What can hang from each mark:
z731: z99 z857
z136: z395
z310: z857
z613: z857
z99: z731
z857: z284 z310 z395 z613 z731
z395: z136 z857

Known rows, with every way that one mark hangs from another:
[z99 [z731 [z857 z395]]]: | -32 | -19 |  -4 | -29 |  23 |  55 |  16 |  61 |   5 |  19 |  -8 |  27 |  17 | -10 | -36 |  15 |  11 | -33 | -12 |  17 |  12 | -27 |
[z731 [z857 z284 z395 z613]]: | -13 | -34 | -11 |  30 |  29 |   6 |   7 |  36 |  12 |  20 |  18 |   2 |  -8 |   4 | -11 | -11 |  31 |   4 | -34 |  13 |  -5 | -24 |
[z310 [z857 z395 z613 [z731 z99]]]: | -53 | -32 |  25 |   1 | -45 |  -8 |  49 |  -7 | -13 | -26 |  -4 |  10 | -17 |  -5 | -24 |  -9 |  20 |   3 | -30 | -32 | -16 |   2 |
[z613 [z857 z284 z310 z395 z731]]: |  20 |   3 |  15 |  26 |  -5 |  13 |   0 |  -4 |  -4 |   7 | -11 | -18 | -47 | -14 | -30 | -29 |  -5 |  -9 |   7 |  21 | -14 |  27 |
[z395 z136 z857]: |  14 |  13 |  -2 | -18 |  -9 |  11 | -32 |  -9 | -16 |   1 | -20 |   6 |  83 |  -6 |  35 |  16 | -26 | -11 |  12 |   8 |   4 | -13 |
[z731 z99 [z857 z284 z310 z395 z613]]: | -23 | -10 |  -5 |  14 |  23 | -20 |  47 |  20 |  24 |   9 |  26 |   4 | -52 |  -1 |  -2 | -22 |  11 |   7 | -22 | -21 | -10 | -18 |
[z731 z99]: | -32 | -16 |  12 | -70 |  21 |  36 | -20 | -44 |   3 | -39 | -10 |   4 |  58 |  16 |  15 |  13 |  -8 |  23 |   4 | -20 |   9 | -23 |
[z310 [z857 z284 [z395 z136] [z731 z99]]]: |  30 |  -7 |  20 |  20 | -56 |  -8 |  47 |   4 | -17 |  14 |   9 |  13 | -13 |  -9 |  10 |   9 |  17 | -24 |  -9 | -30 |   1 |  26 |
[z310 [z857 z284 [z395 z136] z731]]: |  36 | -14 |  16 |  48 | -46 |  -9 |  18 |  22 | -25 |  33 |   7 |  10 |  -9 | -13 |  -6 |  10 |  26 | -18 | -12 |  -2 |  -3 |  31 |
[z857 z284 z395]: |   9 | -22 |  -5 |  20 |  18 |  26 | -27 |  14 |   5 |  11 |   0 |  -8 |  20 |   2 |   1 |   1 |  39 |   5 |   0 |  19 |   8 |   5 |
[z136 z395]: | -15 |  15 |   5 | -55 |  26 |  34 | -58 | -31 | -26 | -35 | -13 | -20 |  65 |  26 |  -4 |  46 |  -4 |  17 |  14 |   1 |  17 |  -8 |
[z857 z284 z310 [z731 z99]]: |  15 |  22 |  -7 | -14 |  -5 | -13 |  -9 | -31 |   7 |  -6 |  14 |   5 | -31 |   7 |  12 |   0 | -16 |  22 |  21 | -18 |  18 |  23 |
[z395 [z857 z284 [z731 z99]]]: |  28 |  26 | -11 | -45 | -24 |   9 | -13 |  -1 |  21 | -15 |   4 |  23 |  34 |   1 |  51 |   1 | -17 | -21 |  10 | -16 |  11 |  11 |
[z99 [z731 z857]]: | -25 | -20 |  -3 | -64 |  49 |  57 | -15 |  47 |   9 |  19 | -15 |  27 |  40 |   1 | -22 |  28 |  -3 | -16 |  -4 |  17 |  14 | -37 |
[z731 z99 [z857 z310 z395]]: | -45 |  16 |   8 | -22 |  11 |  16 |  42 |  26 |   8 |   2 |  24 |  14 |  -8 |  -4 | -12 |  -6 |  -4 | -10 | -23 | -35 |   2 | -15 |
[z310 [z857 z284 z395 z731]]: |  14 | -17 |  13 |  20 | -25 |  15 |   3 |  41 | -12 |  27 |  10 |   8 |  -5 |  -5 | -12 |   3 |  41 | -12 | -23 |  -4 |  -5 |  23 |
[z136 [z395 [z857 z310 z613 [z731 z99]]]]: | -25 |  58 |  -4 | -40 | -32 | -29 |   3 | -28 | -11 | -53 |  -3 |  -9 |   3 |  11 |  12 |  14 | -43 |  -2 |  17 | -27 |   5 |   7 |
[z136 [z395 [z857 z284 z310 z613 z731]]]: |  14 |  53 | -19 |  -2 | -10 | -33 | -29 |  -7 |  -5 | -19 |   2 | -15 |  -3 |  13 |  13 |  12 | -21 |   4 |  21 |   1 |   2 |  11 |
[z857 z395]: | -43 | -16 |   6 |  -1 |   9 |  37 | -20 |  -2 | -11 | -13 |  -6 |  -7 |  38 |  -2 | -20 |   3 |  25 |   8 |  -9 |  11 |   7 |  -5 |

Rows:
|  23 |  25 | -18 | -20 |  34 |  15 | -44 |  32 |  23 |  31 |   0 |   2 |  38 |  -2 |  32 |  -4 |  -9 |   5 |  14 |  18 |  -3 |  -8 |	[z395 [z857 z284 z310]]
| -10 | -31 |  -6 | -44 |  41 |   8 |   9 |  -9 |  30 |  -2 |  11 |   9 |   9 |  16 |  20 |  -1 |   6 |  19 | -24 | -18 |   2 | -33 |	[z731 z99 [z857 z284 z613]]
|   8 |  11 |  -6 | -48 |  47 |  17 |   7 |  15 |  27 |  25 |  30 |  14 |  -7 |   9 |  20 |   5 | -10 |   8 | -11 | -26 |   6 | -19 |	[z731 z99 [z857 z284 z310]]
|  34 | -13 |  21 | -56 |   7 |  32 | -12 | -46 |   9 | -28 | -24 |  -3 |   8 |   5 |   8 |  -9 | -23 |  -5 |   9 |  -6 |  -8 |   6 |	[z613 [z857 z284 [z731 z99]]]
|  34 |  -9 | -16 |  20 |   4 | -26 | -23 | -11 |   5 |  10 | -15 |  -6 |  50 |  -6 |  44 |  -2 | -14 |   7 |  16 |  27 |  -7 |  -9 |	[z395 z136 [z857 z284 z613]]
|  -9 | -18 | -17 | -19 |  65 |   9 |   1 |  49 |  27 |  42 |  -4 |  17 | -31 |  -4 | -25 |   4 |   3 |   9 |   4 |  30 |  -3 | -34 |	[z99 [z731 [z857 z284 z310 z613]]]
|  38 |  -8 |  19 |  38 |  18 |   4 |   2 | -13 |  -9 |  27 | -22 | -25 | -20 | -17 | -16 | -18 | -13 |  -6 |  13 |  30 | -24 |  15 |	[z613 [z857 z284 z310 [z395 z136]]]
|   9 |  -3 |  -6 |  15 | -40 |   3 |  17 | -10 |   5 | -21 |  11 |   9 | -21 |   2 |   6 |  -5 |  19 | -12 |   6 | -21 |  21 |  25 |	[z857 z284 z395 [z731 z99]]
|   5 | -28 |  31 |   7 |   1 |  34 |  -3 | -36 | -26 | -12 | -36 | -16 |  31 | -16 | -22 |  -7 | -10 | -18 |   0 |  24 | -16 |  -2 |	[z613 [z857 [z395 z136]]]
| -19 |  -3 | -19 |  81 | -20 | -44 |  11 |  -3 |   1 |   1 |  10 | -14 | -76 |  -6 | -30 | -30 |  17 |  27 |   6 |  19 |  -4 |  18 |	[z857 z284 z310 z395 z613 z731]
|  31 |  23 | -14 |  86 | -45 | -44 |   9 | -17 | -20 |  21 |  10 |  -5 | -59 | -13 | -12 |  -6 |   3 |   0 |  22 |   9 |  15 |  46 |	[z857 z284 z310 [z395 z136] z731]
|  27 | -10 |  17 | -34 |  64 |  36 | -39 | -17 |  10 |  18 | -25 | -21 |   6 |  -2 |  -9 | -12 | -14 |  16 |  12 |  33 | -23 |  -5 |	[z613 [z857 z284 z310]]
|  15 | -32 |   9 |  70 | -45 | -37 |  29 |   6 | -21 |  19 |   2 |   1 | -30 | -11 | -14 |  -5 |  30 |   0 | -15 |   5 | -14 |  19 |	[z310 [z857 z284 [z395 z136] z613 z731]]
|  -2 |  75 |  -5 | -35 | -23 |  -2 | -38 |   2 | -22 | -30 |  -4 |  -5 |  30 |   8 |   7 |  28 | -33 | -11 |  21 | -10 |  18 |  12 |	[z136 [z395 [z857 z310 z731]]]
|  12 | -15 |  -9 |  65 | -60 | -54 |  47 | -51 |  -7 | -28 |   4 |  -3 | -50 |  -6 |   6 | -15 |   2 |   0 |  12 |  -8 |  11 |  19 |	[z857 z284 [z395 z136] z613 [z731 z99]]
|  10 |  22 | -11 | -32 |  18 |  -2 | -44 |  -4 |   1 | -24 | -10 | -17 |  56 |  21 |  31 |  22 |  -3 |   1 |  14 |  12 |  -2 | -11 |	[z136 [z395 [z857 z284 z613]]]
|  -5 | -35 |   9 |  40 | -21 | -12 |  20 |  30 |  -8 |  11 |   2 |   2 | -21 |  -3 | -19 | -13 |  44 |   6 | -26 |   7 | -15 |  13 |	[z310 [z857 z284 z395 z613 z731]]
| -42 |   1 |   6 |  22 | -10 | -33 |  62 | -11 |  -2 |  -9 |  14 |   4 | -39 |  -9 | -10 | -16 | -17 |  -2 | -17 | -29 |  -8 | -17 |	[z731 z99 [z857 z310 [z395 z136] z613]]
|   5 |  43 | -14 | -20 |  24 | -19 | -36 |   2 |   3 |  -9 |  -7 | -23 |  26 |  14 |  23 |  15 |  -8 |   9 |  19 |  11 |  -6 |  -5 |	[z136 [z395 [z857 z284 z310 z613]]]
| -64 |  -5 |   6 |  -5 |  12 |  -6 |  53 |  10 |  11 | -11 |  18 |   3 | -34 |  -4 | -19 | -20 |   0 |   7 | -29 | -28 | -10 | -24 |	[z731 z99 [z857 z310 z395 z613]]
|  35 |  29 | -21 |  52 | -29 | -64 | -12 | -17 |   2 |  17 |  -7 |  -2 | -22 | -10 |  26 | -13 | -29 |   6 |  24 |  14 |  -4 |  17 |	[z395 z136 [z857 z284 z310 z613 z731]]
